Known rows, with every step that occurs
nase-medav-pofi: [ -9  13 -10  -6 -10   2   3   1 -32  -8  -6 -20 -19   9  -5  -2   6  -6
   7  -4   2   8   7 -31   4  11   4  -8  -3  -7]
medav-kogeluk: [ -9   2 -10 -10   4  13  -2  -9   0  -9  -5  -9  -4  11   1   0  19 -18
   6   2   7  22  17   9  -7 -36   2  12  -4 -27]
nase-medav: [  4  -5   8  10  -8  -7   0   7 -40   1  -1   0 -23  10  -4  -1   1  19
   7  -7  -5   7   4 -11   7   2  -1   6  15  -2]
medav-nase-kogeluk: [-19  -4  -3  -3  10  20  -1 -26   0 -13  -9   0  16   9   8   5  21  21
  -5  -8  14   9   5 -23  -2   6  -6   8  21 -13]
pofi-duzes: [ -4 -16   6  11   4   4   2  -3 -29   9  -1  10   3   6  -8   8  -5  19
 -12   7  -6   1  -1  17 -10 -18  -7  16  -9  40]
duzes-pofi: [ 16  -5  -3 -11  -8  10  -4  -3 -15  16  -4   2 -10   2   3   0 -20 -13
 -20   1  17   3   5  -5  15 -14   6 -12  -7  17]
kogeluk-medav-limuv-duzes-pofi: [  5 -10 -14  -5 -13  17   1  23 -11   6 -16  -8 -10   5   8   1 -14 -25
  -9   5  24   5   3 -23  14   5  14  -2  -6  20]
kogeluk-medav-pofi-duzes: [-17  -6  -7   2  -4   6   3  -4 -32   7  -6  -7  -3  10  -9   4   2   9
 -10   3  -7   7   4 -11  -7   2   0  13 -17  28]
nase-kogeluk-medav-deve-duzes-girog: [-10  -8  -2 -16   0  24 -10 -38  -6 -27  -6   4   8  13 -23   1  16 -10
 -17  -6  15  19  13 -25  -9   9   8  -3   9  -8]
kogeluk-medav-limuv-nase: [ -8 -18 -18 -13 -14   1  -8  14  31  -6  -1 -16   4  -5  -3   1   0   6
  13   7   3   1   8   3  -9  39  10  12  13   9]
limuv-nase-kogeluk-medav: [-17 -13 -10  -3 -19  -2  -7   4   4  -1  -2  -2   3  11   2  -1  11  22
   6 -13   1  10   9 -18   3  33   1  18  24  -6]
nase-kogeluk-medav-deve: [-20  -6  -5   6  -7   2   3 -39 -21 -35 -12 -13  -7  13  -4  -5  22 -13
   7 -13 -18  12  15 -26 -13  22   0  16   1 -28]
medav-pofi-duzes-girog: [ -6  -7  -5 -18  -3  22  -4  -7 -12  -1  -7   7  -1   5 -11   5  -6  -1
 -18   9  15   6  12  -8  -7 -14   1  -1  -6  18]
pofi-duzes-girog: [ -1 -16   3 -12  -1  19  -5  -4 -11   3  -4  17   0   4 -10   6  -8   8
 -19   9  12   5  10   3  -7 -19  -1   5   0  21]
deve-limuv-kogeluk-medav: [-22   2  -5   8 -10 -17  -3   7  -3  15  -7  -3  13  10   0  -2  16  -9
   5   2   0  11   7 -19   6  27   3   4   9 -17]
deve-pofi-duzes: [ -8 -17  14  10  -1  12  11 -22 -36  23   4   3  13   1 -16   6  -6  17
 -23   7  -9   6  -3   4 -16 -19  -1  15 -14  42]
duzes-girog: [  2  -5  -1 -19  -4  15  -6  -2  10  -3  -3  10  -1   0  -5   0  -5  -6
 -11   4  16   4  11  -9   0  -7   4  -7   6  -6]
girog-duzes: [  3 -13   7   5   6 -11   2 -11 -31  24  -4  -1  -4  14  -3   5  -1  22
 -26   2   7  -3  -8  27   3   0  10   3 -21   8]
deve-limuv: [ -3   7  19  17  -6   4  -3 -30 -22  20   1 -11  21  -5  -5   2  -6   0
  -6   5  -3  19  -3 -14  14  10  -3   0  -5   1]
nase-kogeluk-medav-limuv-duzes: [-19  -9 -17   9  -6  13   8  32  -1 -15 -20 -12   3   8   9   2  11 -15
  17   3  13   6  -2 -28  -4  26   9  17   8   4]
kogeluk-medav-deve-pofi: [-15  -3  11   2 -12   9  15 -47 -19  -3   0 -20   6  -4 -18  -8  11 -15
 -11  -4 -20  13   7 -34 -17  14  11   6 -13 -15]
limuv-medav-pofi-duzes-girog: [-11  -1  -7 -16  -6  19  -2   0  -6  -9  -8   8   3   6  -8   4  -3   4
 -12  15  11   7  17 -10  -8 -10   3   2  -4  20]
medav-pofi-duzes: [-12  -4  -6   2   2   9   5  -6 -31   3  -5  -4   1   8  -9   7  -2   6
 -10   8  -2   4   2   1 -11 -11  -3   8 -18  35]
limuv-duzes: [ -6   1  -6  10  -7   2   7  49  11 -18 -10  -1   6   0   2   3  -1  -4
  12   9  13  -6  -9  -8   2   3   3   4   0  12]
nase-medav-limuv-deve-pofi: [-16  -4  16   4  -9  12  22 -16 -12  17  -6 -11  14  -8 -11  -1   3 -41
   1   4   3  13   5 -16 -17  11  13   6   3  16]
limuv-nase: [  1 -10  -9 -10 -15  -5  -8  26  37 -10   6  -2   9  -8  -7   3  -9  19
  10   9   6  -8   3  21  -5  16   1   1  12  17]
girog-duzes-pofi: [ 18 -14   2  -8  -4   2  -3 -12 -37  32  -7   1 -13  12   2   4 -21   3
 -39   2  23   1  -1  14  18 -15  13 -11 -21  23]

Rows
[-18 -24   8  10 -10  13  10 -34 -35   2   0  -3  14   6 -19   5   3  17
 -15   2 -14  11   6  -2 -24  -3  -1  24  -7  34] => limuv-nase-kogeluk-medav-deve-pofi-duzes
[  4  -2   1   5 -20  12  -1   5 -22   2 -14 -11  -1   3   0   1 -17 -21
 -13   6  16  12   3 -27  21   4   9  -5 -12  16] => kogeluk-medav-deve-limuv-duzes-pofi
[-19   0   1  -9   7   6  -5 -10  23  -9  -8 -12   2  -4  -2  -3  22  23
 -10   2  -2   5   4 -40   9  32   7   7   2 -26] => kogeluk-medav-nase
[-19  -6 -20   4   7 -10   3  16 -10  -1 -14   1   2  16   6   3  18 -31
  19  11  15  -1  10   4 -18   3   2  -2  17  -9] => nase-medav-limuv-kogeluk
[-14   2  19   3 -11   7  20  -9   6  16  -1  -4  23 -12 -12  -1  -1 -37
  -4   4   3   7   1  -7 -13   3   9  -1  -1  17] => limuv-deve-pofi
[-19 -14 -16  -1   1  15   1 -24 -17   4 -13 -16  -3  12  10  -1  17 -15
   6  -9   2  17  10 -30  -8  32   8  19  11 -13] => nase-kogeluk-medav-limuv
[-17  -8  -6   2 -12   1  -3  -8 -15   4  -6  -1  -1  15   6  -2  16  13
   1 -18  -2  14   8 -28   6  26   0  17  18 -14] => nase-kogeluk-medav
[ -3   0   4  -4 -12  19  -3  17   6  -6 -10   4  12  -3  -5   3  -8  -8
  -5  13  24   9   3 -21   9   1   5  -3   4   3] => deve-limuv-duzes-girog
[ -6  -4   5  11  -5  -3   4 -28 -39 -37  -9 -12 -22  10 -11  -4  11  -8
  11  -6 -20   7  12 -14 -12   4   0   9  -1 -19] => nase-medav-deve
[-17 -21   6 -11  -8  29   5 -20 -17  13 -10  10  12   6 -11   5   0 -13
 -19   4  15  16  15 -15 -16  -4   6  14   7  23] => nase-kogeluk-medav-limuv-deve-pofi-duzes-girog
[-17  12  -5   8  -5  -3   8 -21   0 -55 -10 -11   1   3  -2  -5  17  -9
  19  11 -25   3  19 -10 -20  12   3   9  -6 -14] => limuv-medav-deve
[-16  -8  -3   1   1   9  -8 -40  -7 -38  -1 -10  16  15 -29   1  25  -1
  -6  -9   0  18   4 -14 -14  28   8   4   6   4] => limuv-nase-kogeluk-medav-deve-duzes
[-21  -4  12   1 -11  12  21 -17   1  19  -7 -14  19  -9  -9  -3   5 -45
  -2   3   1  13   5 -20 -17  19  15   7  -1  12] => kogeluk-medav-limuv-deve-pofi
[-10 -10   7  -9  -8  23   4 -23 -14  -8  -4  10   9   2 -15   3  -2   4
 -19  14   1  10  17  -9 -18 -15   5   8  -5  19] => limuv-medav-deve-pofi-duzes-girog
[-20  -2 -14   1  -7 -19  -2  22   8   5  -7   3   2  12   2  -3  19  -9
   8  -1   1   2   8 -12  -1  23   4   4  11 -17] => limuv-kogeluk-medav
[-15  -9   0 -17   0  26  -6 -17   7 -11 -11   8  16  10 -17   4  12 -30
 -11  -1  29  20  12 -18  -8  16  12  -2  19  10] => nase-kogeluk-medav-limuv-deve-duzes-girog
[  6   2  -2  -7  -3  15  -5 -29 -18 -18  -5  -4   2  10 -14   1  -2 -16
 -21   4  12  13  10 -11   4  -3  13 -14  -9  23] => limuv-medav-deve-duzes-pofi
[ -4  -5   1 -17   4  23  -9 -33   1 -28  -3   4   8   7 -26   1  10 -15
 -18   2  15  13  10 -14 -11   0   9 -10   1  -3] => medav-deve-duzes-girog
[-14  24   8  17 -13  -4   3  -5   1 -10  -2  -5  25  -2   6   0   4  18
  13  20 -14  15  13 -14   7  19   3   7   4   7] => deve-limuv-medav
[-11   3  10   4   9   6   0  -5  10 -15  -3   4  25   5 -24   5  13 -30
  -2   2  17  12  -5   7  -8  13   8  -6   6  32] => limuv-deve-duzes
[-11 -17  13  12  -1  13  14 -38 -41   5   0  -2  10   2 -20   4  -1   6
 -19   7 -17   7   2   1 -24 -18  -1  17 -19  33] => medav-deve-pofi-duzes
[-17   8  -3  13   1 -14   0   4  -2  11  -6   4  30   7   1   5   9 -23
   7  15  13   4   3   6  -2   0  -5 -10   8  -5] => deve-limuv-kogeluk
[ -5  -9  -2 -15  -6  20  -3  -4 -26   0  -7   8  -9   9 -12   4  -6   5
 -16   7  13   8  14 -12  -5 -14   1   1  -2  17] => nase-medav-pofi-duzes-girog
[ -9   7  18  19  -5   5   1 -53 -29  -6  -5 -20  16  -3 -10   0   1 -15
  -2   5 -14  20   4 -19   2  12  -3   3 -13 -11] => medav-deve-limuv
[ -8 -15  12 -11  -7  22   5  -9  -8  12  -5  15  11  -1 -16   5  -9 -10
 -21  11  14   8  10  -1 -13 -18   3   5  -1  30] => limuv-deve-pofi-duzes-girog
